What can hang from each mark:
duga: bafes labo sali tonubuk
tonubuk: duga
tumu: bafes meped sali tonubuk
bafes: duga tumu
sali: duga
labo: nobizat tumu
nobizat: labo

Each row was made from one small tree. Brackets hold a mark, then the marks that hang from it, in alphabetical order. Every link used is in the known rows. Write each row's tree.
Known rows:
(tonubuk (duga bafes sali)): 0.00	-2.38	-1.09	-3.12	-0.71	-5.25	1.38	0.36	0.82	1.12	-2.35	-2.09	2.25	3.51	0.64	-1.04	0.80	-0.51	-1.11	2.27	-0.36	1.23	-0.56	-1.37	3.09	0.19	1.11	-1.09
(sali (duga labo tonubuk)): 0.81	0.97	-3.34	0.99	0.84	-0.90	-0.62	-2.24	1.11	1.63	-1.92	-0.72	0.71	2.17	-0.84	-1.84	0.56	-1.49	0.03	0.34	-0.62	-1.14	0.16	0.41	1.93	0.55	1.24	-1.23
(nobizat (labo (tumu (bafes duga) sali))): 1.99	-4.58	2.32	-0.25	2.37	-3.89	-2.79	-0.61	1.69	3.53	0.85	-0.92	1.30	-2.41	2.20	-3.84	-3.80	-0.23	0.00	3.55	1.26	2.27	-0.40	-0.29	-1.57	-2.10	0.79	0.29
(tonubuk (duga bafes (labo tumu))): 0.38	-2.10	0.83	0.23	-0.82	-0.39	-0.69	-2.09	2.43	-0.13	-1.56	-0.98	0.41	3.46	-0.17	0.84	0.07	-0.71	-2.29	2.64	2.50	-1.00	0.45	-1.31	2.78	0.34	0.02	-0.74
(duga bafes sali tonubuk): -0.92	-2.65	-4.24	-2.65	0.98	-4.13	1.20	-1.34	-2.24	0.11	-1.99	-0.21	2.74	2.53	1.70	-3.24	-0.20	-1.81	-1.16	3.00	-0.99	0.71	-2.36	-0.82	2.47	1.38	0.39	-1.49
(tumu bafes meped sali): 0.88	-1.45	-0.30	-1.25	1.37	-3.74	-1.28	-1.50	1.82	1.65	-1.12	-0.42	1.88	-1.79	-0.52	-3.63	0.24	-0.75	0.14	3.22	0.49	1.60	-4.74	0.45	2.10	-2.77	0.71	1.09
(bafes (duga sali tonubuk)): 0.31	-3.11	-5.57	-1.47	1.07	-5.18	-0.59	-0.29	-1.20	3.55	-1.41	-1.10	4.27	1.16	-0.30	-4.50	-1.65	-1.44	0.36	3.95	-2.25	1.88	-1.56	1.12	1.17	1.38	0.63	-1.09
(tonubuk (duga labo sali)): 0.98	-0.72	-1.82	-0.76	0.13	-1.46	-0.24	-0.10	2.72	2.06	-2.98	-0.97	2.18	3.23	-0.38	-1.53	1.56	-0.40	-0.46	1.53	0.43	0.71	0.55	-0.84	2.10	0.22	-0.04	1.51
(bafes duga): 0.27	-0.57	-0.54	-0.24	-0.33	-2.23	-0.74	0.06	1.02	1.94	-0.10	-1.30	1.33	-0.44	-1.37	-1.46	-1.19	-0.96	0.20	1.77	-0.94	0.78	-0.27	0.88	-0.19	0.57	0.25	-1.57
(duga sali tonubuk): -0.13	-2.69	-5.02	-0.80	1.55	-2.86	0.17	-0.43	-2.43	1.78	-1.14	0.24	2.93	1.52	0.58	-3.00	-0.20	-0.59	0.13	2.19	-1.41	0.86	-1.17	0.04	1.42	0.84	0.22	0.84
(tumu (bafes duga) sali tonubuk): 0.91	0.46	-1.17	-2.50	1.59	-4.32	-1.54	-1.49	1.35	2.26	-0.39	-0.90	3.27	-3.02	-0.06	-5.99	-2.15	-2.23	0.64	4.72	1.43	3.10	-4.56	2.08	0.15	-0.99	0.65	1.62
(labo tumu): 0.12	-2.78	0.46	0.99	-0.08	0.61	-1.36	-0.31	-1.24	0.76	1.58	0.78	-0.05	-0.21	0.65	0.63	-1.28	0.75	-1.08	0.83	1.36	-0.08	0.46	-0.07	0.64	-0.04	-0.60	0.14
(duga (bafes tumu) sali tonubuk): -0.81	-4.64	-4.25	-3.96	-0.44	-5.74	1.05	-0.47	-2.82	0.25	-1.71	0.71	1.64	1.67	3.33	-3.06	0.16	-1.27	-1.82	4.61	-0.44	1.50	-2.46	0.20	1.94	0.40	0.06	-1.92
(tumu (bafes duga) sali): 1.19	-1.80	0.06	-2.12	1.38	-5.00	-1.09	-0.20	2.37	2.68	-0.73	-1.58	2.65	-1.80	0.39	-3.81	-1.70	-1.23	0.51	4.89	1.18	2.16	-2.09	1.73	0.52	-1.27	1.02	-0.33
(nobizat (labo (tumu sali tonubuk))): 1.10	-0.41	1.27	0.43	2.82	-0.43	-2.24	-1.52	-1.41	1.62	2.25	0.85	-0.25	-1.87	2.36	-4.53	-3.38	0.92	-0.26	-0.42	1.27	0.56	-2.30	-0.51	-3.75	-0.78	-1.24	3.39
(labo nobizat (tumu (sali duga) tonubuk)): 1.72	1.09	-0.32	-1.27	3.02	-2.72	-1.55	-0.26	-1.21	4.45	2.30	-0.11	1.34	-0.40	0.50	-2.87	-3.17	0.43	-1.09	1.66	2.98	0.74	-4.43	1.97	0.51	-0.10	-0.13	0.21
(nobizat labo): 0.44	-0.10	1.69	0.44	0.92	0.18	-0.32	-0.05	0.46	0.18	-0.26	-0.18	-1.65	-0.39	0.88	-0.49	-0.63	0.33	0.27	-2.06	-0.97	-0.02	1.36	-1.73	-2.80	-1.05	0.15	0.71
(bafes duga (tumu tonubuk)): -0.03	-0.36	-1.90	-2.44	-1.56	-3.16	-1.09	-0.46	-0.89	1.90	0.54	0.18	0.68	-2.22	0.07	-3.13	-1.36	-1.35	-0.67	3.03	-0.09	2.65	-2.68	2.27	-1.36	-0.22	-0.34	-0.60
(labo (tumu sali)): 1.06	-2.40	1.01	0.59	1.66	-1.72	-1.50	-0.17	-0.63	2.16	1.92	0.05	1.12	-0.29	1.65	-1.91	-2.42	1.42	-0.60	2.16	2.04	-0.35	-1.18	0.91	-0.41	-0.02	-1.18	0.51
(sali duga): 0.77	0.70	0.29	-0.53	-0.64	-2.26	-0.01	0.12	0.78	1.64	0.28	-1.18	-0.48	0.49	-0.63	-0.26	0.05	-0.16	0.29	-1.60	-0.62	0.06	1.32	0.32	1.67	-0.38	1.84	-2.70
(tumu bafes meped): 0.17	-1.69	-0.79	-0.55	-0.15	-1.55	-0.98	-1.79	1.21	0.52	-1.32	-0.03	1.00	-1.84	-1.73	-0.83	1.04	-1.53	-0.42	1.77	-0.13	2.04	-3.15	-0.38	2.93	-2.67	1.16	-0.08
(tonubuk (duga (labo (tumu bafes)) sali)): 1.43	-5.16	-1.14	-0.69	0.75	-1.72	-1.40	-0.81	2.41	2.36	-2.38	0.30	2.54	1.61	0.64	-0.78	0.52	-1.01	-1.50	4.47	3.12	2.10	0.84	-1.24	4.85	-1.15	0.69	1.88

Write each row's tree:
1.69	-4.33	1.59	0.47	2.39	-2.42	-2.89	-1.84	1.19	2.42	0.43	0.06	0.25	-2.49	1.10	-3.44	-1.79	0.33	-0.38	1.63	0.90	1.55	-3.01	-1.14	-0.25	-3.52	0.18	1.30
(nobizat (labo (tumu bafes meped sali)))
0.66	-1.67	-2.60	-3.04	0.27	-3.79	0.12	-0.83	0.33	1.71	-1.81	-0.02	3.29	-0.25	-0.23	-3.33	0.54	-1.59	0.03	2.76	0.90	3.73	-1.86	-0.56	3.30	-1.84	1.82	3.24
(tumu bafes (tonubuk (duga sali)))
0.06	-0.78	-2.42	0.26	1.55	1.81	-2.12	-2.12	-1.11	1.21	-0.32	2.73	1.67	0.19	0.69	-3.47	-1.25	-1.44	-2.10	1.51	2.91	1.27	-2.67	-0.02	1.80	1.38	-2.21	2.33
(duga (labo (tumu tonubuk)) sali)
-0.60	-1.33	0.86	0.10	-0.09	1.56	-1.02	-2.39	1.06	-1.49	-0.75	0.80	-0.27	1.64	1.13	0.37	-0.58	-1.40	-2.83	1.96	3.18	-0.86	-0.89	-1.10	2.23	1.35	-0.97	-1.77
(duga bafes (labo tumu))
0.97	-4.62	1.07	1.31	0.77	-0.27	-2.71	-1.91	0.22	1.29	0.16	0.84	-0.60	-2.44	-0.37	-0.92	-1.00	-0.45	-0.85	0.37	0.00	2.11	-1.33	-2.12	0.84	-3.50	0.62	0.67
(nobizat (labo (tumu bafes meped)))
-0.73	-1.62	-4.42	-1.64	1.58	-2.34	0.41	-2.56	-0.05	-0.36	-3.71	0.36	2.49	3.29	1.46	-3.34	0.51	-2.75	-1.71	3.34	0.39	0.21	-2.50	-0.90	2.63	2.18	-0.47	-0.85
(duga bafes labo sali tonubuk)
-0.69	-2.15	-0.39	-2.91	-2.39	-3.60	-0.13	-1.39	-0.18	-0.25	-1.08	-0.03	-0.83	-0.17	0.43	-0.91	1.10	-1.02	-2.32	2.13	-0.63	1.10	-4.02	-0.10	1.63	-1.30	0.02	-3.16
(duga (bafes (tumu meped)))
-0.33	0.16	-0.20	-4.42	-0.34	-4.01	0.27	-1.16	-1.05	-0.52	0.07	0.48	0.13	-1.01	3.39	-4.29	-0.71	-0.79	-1.45	3.44	2.14	1.12	-5.18	1.14	-0.99	-0.16	-0.86	-0.11
(duga (bafes (tumu sali tonubuk)))
0.47	0.81	-2.21	-0.15	-1.07	-1.52	-1.02	-2.17	0.85	1.64	-0.89	-1.49	1.76	0.05	-3.73	-2.40	0.89	-0.40	-0.15	0.43	-1.60	1.42	-4.10	0.49	1.09	-1.41	0.74	2.31
(tumu meped (tonubuk duga))
0.23	-2.04	-2.18	0.31	0.47	-1.56	-0.92	-3.51	0.02	0.82	-1.04	-0.27	0.62	3.10	0.38	-1.45	-0.74	-2.00	-2.20	1.84	1.00	-1.42	-0.23	-0.43	3.86	1.13	1.11	-3.60
(sali (duga bafes (labo tumu) tonubuk))
-0.08	-2.58	-2.42	-3.30	-1.75	-5.85	1.01	-0.94	-1.51	1.17	-0.88	-1.06	-0.31	1.57	1.97	-1.17	0.25	-1.34	-1.22	2.31	-1.01	0.37	-0.63	0.51	2.44	-0.65	2.20	-4.71
(sali (duga (bafes tumu) tonubuk))
0.35	-0.29	-4.28	0.83	1.02	-1.04	-1.39	-2.28	1.45	1.81	-2.22	-1.04	2.30	1.31	-1.50	-3.00	-0.66	-2.29	-0.16	3.87	-0.80	-0.08	-1.03	1.25	0.23	1.74	-0.27	-0.48
(bafes (duga labo tonubuk))
1.14	-0.71	0.38	0.98	2.27	-1.00	-3.26	-2.66	-0.62	2.45	1.72	0.61	0.37	-2.12	0.10	-5.50	-2.37	0.63	-0.36	-0.32	-0.10	1.10	-5.19	-0.20	-2.81	-1.66	-1.39	2.75
(nobizat (labo (tumu meped sali tonubuk)))
0.52	-2.05	-0.71	0.68	1.43	-0.23	-1.83	-0.50	-1.13	2.91	0.99	0.37	0.67	0.12	-1.82	0.86	-1.40	0.46	-2.22	1.96	1.51	0.58	-4.60	0.40	1.56	-0.72	-1.34	-0.37
(labo nobizat (tumu meped))
0.75	-0.22	-0.84	-1.55	-0.31	-1.77	0.04	-1.68	1.15	0.48	-1.24	-0.87	1.60	-0.80	-0.89	-1.54	0.47	-1.36	0.65	2.45	1.08	2.45	-1.36	-0.32	2.29	-2.36	1.98	3.59
(tumu bafes (tonubuk duga))
1.64	-1.80	-2.45	-1.46	2.20	-6.07	-0.20	-1.35	0.40	2.86	-0.84	-1.36	2.47	-0.17	1.03	-4.26	-0.58	-1.02	1.12	3.15	-0.02	0.87	-1.35	1.05	2.47	-1.90	2.81	-0.52
(tumu bafes (sali (duga tonubuk)))
0.69	-2.24	-1.02	-0.63	1.64	-2.25	-2.97	-3.29	-0.70	1.93	0.82	1.13	2.32	-3.26	-0.28	-5.28	-1.63	-0.87	-0.95	3.63	2.06	2.45	-6.78	0.81	2.09	-2.45	-0.31	2.96
(labo (tumu bafes meped sali tonubuk))
-0.49	0.96	-3.25	-1.25	2.72	-0.21	0.72	-2.03	0.40	-0.57	-2.83	-0.24	1.09	3.17	0.18	-0.24	-0.19	-2.57	-2.11	4.26	2.15	-0.77	-4.34	-0.07	1.17	1.67	-0.94	-0.70
(duga bafes (labo nobizat) tonubuk)
0.00	0.68	-2.48	-0.94	0.20	-2.41	0.52	-2.96	1.45	0.00	-2.63	-1.24	0.73	3.22	-0.27	-1.85	0.71	-2.81	-1.05	1.20	-0.09	-1.21	-0.83	-0.50	3.16	1.19	1.70	-3.32
(sali (duga bafes labo tonubuk))
-0.27	-0.41	-2.39	-1.83	-0.38	-4.56	0.98	-2.01	-0.77	0.58	-0.88	-1.79	0.79	2.35	0.12	-1.67	-0.22	-1.74	-0.49	0.74	-1.74	-0.61	-0.66	-0.24	2.92	0.42	2.53	-3.82
(sali (duga bafes tonubuk))
1.33	-0.38	0.17	0.46	3.98	0.77	-1.80	-0.18	1.14	2.66	0.33	0.91	1.02	1.04	1.23	-1.07	-2.08	0.40	-1.98	3.90	4.88	-0.68	-3.63	1.10	-0.39	0.79	-2.73	1.09
(duga (labo nobizat (tumu sali)))
1.28	-1.57	-3.50	-0.67	2.65	-3.75	-1.65	-2.66	2.98	2.70	-2.75	-1.17	3.76	-0.29	0.13	-6.01	-1.34	-2.78	0.57	6.98	1.30	1.10	-2.94	1.82	0.76	-0.02	0.70	0.90
(tumu (bafes (duga labo tonubuk)) sali)
-0.36	-1.88	-3.09	-0.07	2.66	0.62	-0.56	-2.42	-0.93	0.17	-1.07	0.55	1.27	2.93	0.63	0.01	-1.47	-1.93	-3.16	5.02	3.70	-1.14	-3.67	-0.11	1.97	1.75	-1.49	-0.78
(duga bafes (labo nobizat tumu) tonubuk)
0.51	-0.22	-1.84	-3.31	1.56	-3.20	1.15	0.30	2.62	1.62	-3.85	-1.59	2.26	4.67	0.17	0.10	0.86	-1.66	-2.55	3.81	2.73	0.79	-2.72	-1.08	3.11	1.04	-0.34	-0.48
(tonubuk (duga bafes (labo nobizat) sali))
0.73	-0.52	-2.30	-2.54	-0.62	-6.01	-2.32	-1.27	0.39	4.03	0.38	-0.62	2.13	-2.85	-0.91	-6.59	-1.39	-0.80	-0.80	4.25	-0.89	2.79	-7.16	3.24	-1.48	-1.36	-0.73	-0.01
(bafes duga (tumu meped sali tonubuk))
0.60	-3.73	-0.68	-0.21	1.78	-0.98	-1.73	-1.09	-0.29	2.50	0.26	0.80	1.20	-1.54	-1.47	0.86	-1.15	-0.76	-2.07	3.65	2.61	2.28	-4.81	0.08	3.27	-2.37	0.06	0.38
(labo nobizat (tumu bafes meped))
0.44	0.53	-0.94	-2.76	0.29	-2.60	-0.61	-0.24	-1.15	1.26	0.95	1.02	0.22	-2.06	2.07	-4.30	-0.83	0.37	-0.29	2.61	1.57	1.26	-4.11	2.06	-2.08	-0.81	-1.12	1.92
(bafes (tumu sali tonubuk))
1.28	-1.73	0.56	-0.34	3.43	-1.39	-0.98	0.96	-0.86	3.18	1.59	0.14	1.18	0.29	1.56	-0.52	-2.94	1.42	-1.13	3.49	3.66	-0.05	-3.45	1.23	-0.45	0.02	-1.74	0.93
(labo nobizat (tumu sali))
1.39	1.46	-0.50	-1.11	1.61	-1.54	-0.92	-2.27	3.84	1.23	-2.43	-0.87	2.24	-0.09	-0.08	-4.43	0.58	-1.69	0.26	4.22	3.32	1.40	-3.24	0.47	1.26	-1.73	0.58	4.90
(tumu bafes sali (tonubuk (duga labo)))
2.03	2.92	-0.83	-0.49	2.91	-2.86	-1.59	-0.95	3.55	4.63	-1.52	-1.54	0.98	1.48	-2.03	-2.46	0.13	-0.78	-1.11	1.36	1.35	-0.34	-5.63	1.40	1.56	-0.57	-0.32	-2.02
(tumu meped (sali (duga (labo nobizat))))
1.17	-3.69	-4.51	-1.42	0.09	-7.51	-1.97	-1.22	-0.37	4.65	-0.59	-1.75	2.92	-0.68	-0.66	-6.07	-1.07	-0.36	-0.23	6.20	-2.46	1.55	-5.57	3.05	-0.79	-0.91	0.07	-1.49
(bafes (duga tonubuk) (tumu meped sali))
1.35	-3.55	-0.13	-0.79	3.28	-3.08	-2.14	-0.78	0.25	3.40	0.47	0.22	2.06	-1.73	-0.26	-1.81	-1.98	0.01	-1.57	5.09	3.42	1.83	-6.38	0.97	2.08	-2.43	-0.43	1.03
(labo nobizat (tumu bafes meped sali))
0.95	-4.11	2.30	0.74	1.20	0.25	-1.44	-0.76	-0.07	0.29	0.68	1.14	-0.90	-2.15	2.10	-0.02	-1.88	-0.09	-0.72	0.59	1.54	1.68	1.47	-2.28	-0.36	-2.65	0.68	1.29
(nobizat (labo (tumu bafes)))
0.85	0.41	-0.72	-1.00	3.67	-0.65	-1.54	-0.48	-2.03	2.55	2.22	1.09	1.76	-0.96	1.03	-2.64	-3.10	0.58	-1.33	3.17	3.99	0.68	-5.88	1.66	-1.11	0.44	-2.20	2.74
(labo nobizat (tumu sali tonubuk))
1.38	-0.21	-1.51	-1.63	0.72	-4.42	-1.38	-2.52	2.11	2.66	-1.36	-1.67	2.95	-1.37	-1.94	-4.99	0.31	-0.82	0.61	3.76	0.47	2.70	-6.01	0.81	2.01	-3.20	1.39	3.58
(tumu bafes meped sali (tonubuk duga))
1.03	-4.97	-3.66	-0.63	2.48	-3.09	-1.36	-1.02	-1.13	3.77	0.02	-0.31	3.43	-0.68	-0.62	-1.07	-3.17	-1.64	-1.17	7.33	2.12	2.27	-3.08	1.53	2.18	-0.39	0.83	0.03
(labo nobizat (tumu (bafes (duga tonubuk))))
0.15	0.13	-1.07	-0.27	2.04	1.53	-1.13	-0.61	-2.42	1.43	1.92	1.59	0.66	-0.89	-0.07	-0.20	-2.52	-0.10	-1.86	1.85	3.34	1.12	-4.03	0.81	0.00	0.42	-1.56	1.77
(labo nobizat (tumu tonubuk))
1.36	-0.09	-2.15	-1.56	2.23	-1.63	0.18	1.09	2.71	3.20	-2.98	-1.01	2.32	3.59	-0.52	0.00	0.96	-0.47	-1.39	3.05	2.42	1.11	-1.56	-0.30	1.73	0.46	-0.46	1.73
(tonubuk (duga (labo nobizat) sali))
-0.45	-0.63	-5.06	-2.67	3.43	-1.99	0.81	-1.47	-0.10	0.70	-3.52	0.33	2.83	3.79	1.30	-2.05	-0.10	-2.80	-2.63	4.58	2.20	0.33	-4.81	-0.38	2.41	2.37	-1.44	-0.60
(duga bafes (labo nobizat) sali tonubuk)
-0.48	-2.72	-2.40	0.63	0.87	0.86	-0.99	-3.67	-0.73	-1.14	-1.12	0.65	0.93	2.51	0.93	-1.32	-0.95	-1.75	-2.51	3.57	1.98	-1.29	-1.65	-0.65	2.13	1.69	-0.80	-0.79
(duga bafes (labo tumu) tonubuk)
0.54	0.15	0.69	-1.15	1.54	-0.77	-0.57	-1.08	1.92	1.52	-0.65	-0.26	-0.26	2.54	0.18	1.57	-1.22	-1.66	-3.45	1.63	3.87	-0.70	-1.68	-0.34	3.55	0.99	0.03	-4.14
(sali (duga bafes (labo nobizat tumu)))
0.66	-1.74	-4.51	2.16	2.65	1.01	-2.46	-2.86	-0.47	2.78	-0.90	0.78	1.72	1.62	-2.31	-0.63	-0.82	-1.05	-2.26	4.04	1.58	-0.40	-5.61	0.80	1.89	0.49	-1.65	0.64
(duga (labo nobizat (tumu meped)) tonubuk)
-0.26	-1.08	-1.50	-4.57	0.99	-2.44	0.83	0.73	0.79	0.79	-2.84	1.29	0.29	2.05	3.02	-0.46	0.46	-1.96	-3.79	4.49	3.86	1.65	-4.00	-0.12	1.92	0.98	-1.87	-2.13
(duga (bafes tumu) (labo nobizat) sali)
1.65	-0.78	0.96	-2.12	1.21	-5.20	-0.31	-0.36	2.15	2.61	-0.41	-1.26	0.93	-1.08	0.88	-2.54	-0.17	-0.53	0.70	1.61	1.21	1.33	-0.50	0.68	2.50	-2.32	2.45	-1.24
(tumu bafes (sali duga))
-0.66	0.09	-2.97	-0.40	0.88	0.18	0.33	-3.29	0.65	-1.87	-2.67	-0.19	0.88	2.72	0.44	-1.75	0.37	-2.45	-1.53	2.80	0.73	-1.01	-2.23	-0.36	1.47	1.65	-0.25	-0.67
(duga bafes labo tonubuk)
-1.20	-0.16	-1.64	-3.17	-2.20	-2.76	-0.33	-2.56	-1.44	-0.65	-0.88	0.84	-0.27	-1.43	-0.08	-2.55	0.81	-1.80	-2.43	1.85	-0.24	1.99	-6.55	0.32	1.07	-1.00	-0.43	-1.37
(duga (bafes (tumu meped tonubuk)))
0.57	-1.77	-5.76	-0.19	1.61	-2.91	-1.36	-1.48	0.83	3.29	-2.76	-0.45	3.92	1.83	-0.63	-4.85	-0.81	-2.42	-0.42	4.31	-1.11	1.18	-1.54	1.08	1.42	2.19	-0.30	-0.70
(bafes (duga labo sali tonubuk))
0.52	2.58	-0.44	-2.18	0.69	-2.01	-0.18	-2.73	2.97	0.11	-2.54	-1.49	1.95	2.27	0.29	-4.07	0.34	-1.38	-1.10	2.83	2.18	-0.41	-4.13	0.17	0.43	0.41	-0.22	2.05
(tumu sali (tonubuk (duga bafes labo)))
-0.94	1.45	-0.95	-2.95	-1.50	0.19	-0.17	-2.48	0.51	-2.22	-1.78	1.70	-1.15	-0.21	1.79	-2.10	0.78	-2.57	-2.60	2.26	2.84	0.77	-3.53	0.11	0.56	0.56	-1.40	-0.38
(duga (bafes (tumu tonubuk)) labo)
